What can hang from each mark:
V: M R
P: M R
J: M
M: K P V
K: M
R: P S V

Every row comes from one small tree of marks. Brackets hold a mark, then the marks that hang from it, in alphabetical order. Every link used is in the known rows. Which tree was each row made from?
Known rows:
[V M R]: [-40 -27  31 -42 -10  23 -35 -28  23  35   8  28 -55   6 -23   8  29 -41
  -9]
[J [M K V]]: [  0 -14  30 -35 -17 -38 -62 -41   6  49 -21  21 -40  25   4 -33  17 -50
  29]
[R P]: [  2 -16   1   5 -28 -11 -29 -19 -15  18  -4  16 -32   0 -20 -24   0 -37
   6]
[M K]: [  9  -7   4 -25 -14 -12 -35 -37  16  33 -18  11 -51  29  -4  -9  -5 -36
  19]
[R P S [V [M K]]]: [-15 -41  16 -17 -52 -34 -32 -19 -14  21 -21   8 -26  10   3 -40   6 -71
  11]
[K M]: [ 22   3  25 -20  -4  -1 -30 -17  17  17   2   9 -58  15  -4 -14   3 -36
  11]
[K [M P [V [R S]]]]: [ 11 -33  51 -29   2 -19 -24 -35   9  53  13  36 -55  56  -1 -12  -8 -45
  -3]
[M K P [V [R S]]]: [ -4 -51  38 -35  -8 -34 -29 -60   6  77  -3  45 -45  80  -2  -8 -18 -50
   2]
[R V]: [  3 -14  22  -6 -25 -12 -20 -25  30   0  -7  18 -51  12  21 -28  27 -46
  20]
[K [M [P R] V]]: [ 19 -20  41 -37 -23 -20 -21 -23  16  68   6  20 -53  49   2  -9   7 -36
   7]
[V R]: [-14 -20  25 -12  -2  22 -21 -33  23  19  15  40 -46  16 -12  -6  13 -30
  -3]
[R S [V M]]: [ -8 -35  30 -23 -35 -13 -21 -19  11   1 -18  23 -42  12  22 -28  28 -66
  14]
[M [P R] V]: [  7 -36  30 -30 -36 -20 -14 -33  15  74  -3  35 -42  55   6  -8  16 -35
   9]
[P M R]: [ -1 -31  31 -23 -50  27   0 -15  16  33  11  24 -35  10  14 -10  31 -25
  10]
[V M [R P]]: [-45 -32  25 -29 -25  13 -40 -24   1  42  12  23 -42  -4 -36  -1  21 -43
 -16]
[P R]: [  5 -14   7 -19 -39  18  -8 -11  24  33   0  24 -31  12   1  -9  24 -25
  12]
[J [M K [P [R S]] V]]: [ -4 -37  29 -40 -36 -43 -47 -53  -3  74 -10  43 -26  52   4 -29   8 -51
  17]

Which tree is each row?
[  2 -38  17  16 -42 -29 -15 -15 -16  -7  -8  24 -17   7  15 -52   1 -62
  11] : [R P S V]
[-15 -23  23 -24 -40 -25 -36 -47   9  37   9  50 -32  23   1 -30  32 -42
   6] : [J [M [P [R V]]]]
[  5 -33  21  -9 -51   6   3 -10  22  14  -3  31 -20  18  31 -30  24 -45
  17] : [P [R S V]]
[-22 -27  13 -50 -40  -1 -27 -33  11  60  -4  25 -54  25 -19  12  28 -39
  -5] : [V [M [P R]]]
[ 16 -24  52 -24   2  -4 -27 -15  17  35   7  22 -49  34   7 -17   2 -46
  10] : [K [M [V [R S]]]]
[ 15 -23  31 -25 -29 -13 -11 -27  14  38  11  29 -45  41   9 -19   1 -42
   2] : [K [M [P [R S V]]]]
[ 10 -27  50 -17  -6 -11 -30 -12   2  38   9  16 -39  26  -1 -26  -5 -48
   5] : [K [M [V [R P S]]]]
[ 10 -52  43 -38 -53  -2  -5 -17   7  58 -10  19 -24  42  32 -21  12 -45
  23] : [P [M K V] [R S]]
[ 11 -53  31  -8 -39 -28 -22 -22 -33  33 -14  16 -21  26   7 -37 -14 -58
  14] : [R [P [M K V]] S]
[ -3 -44  33 -19 -17 -24 -34 -31  -2  60 -12  21 -26  41  -3 -25 -14 -52
  12] : [M K [V [R P S]]]
[ -3 -44  40  -6 -15 -10 -24 -19  -4  37   1  33 -26  26   0 -28   2 -50
   7] : [M [V [R P S]]]
[  9 -33  44 -34 -23 -15 -29 -32  12  46 -15   8 -56  36  19 -16  12 -41
  25] : [P [M K V]]
[  6 -37  10 -19 -35  -4  -4 -38   0  42   5  51 -30  45  -2  -6   2 -37
  -1] : [M [P [R S]]]
[  7 -35  23 -45 -37 -35 -27 -45  16  99 -15  25 -44  72   3  -5  -1 -39
  14] : [M K [P R] V]
[ -3 -28  14  -9 -37 -14 -29 -27 -18  31  -4   9 -36  11 -11 -25  -4 -39
   7] : [R [P [M K]]]
[-16 -22  40 -37 -11 -26 -61 -46  12  56  -6  31 -37  26  -2 -30  17 -47
  19] : [J [M K [V R]]]
[ -9 -34  20 -34 -58   1 -12 -13  21  38 -14  17 -25  21  21 -19  27 -54
  15] : [P [R S [V [M K]]]]
[-20 -23  11 -56 -24 -21 -45 -50   6  63 -17  17 -66  39 -23  12   6 -47
   1] : [V [M K P]]
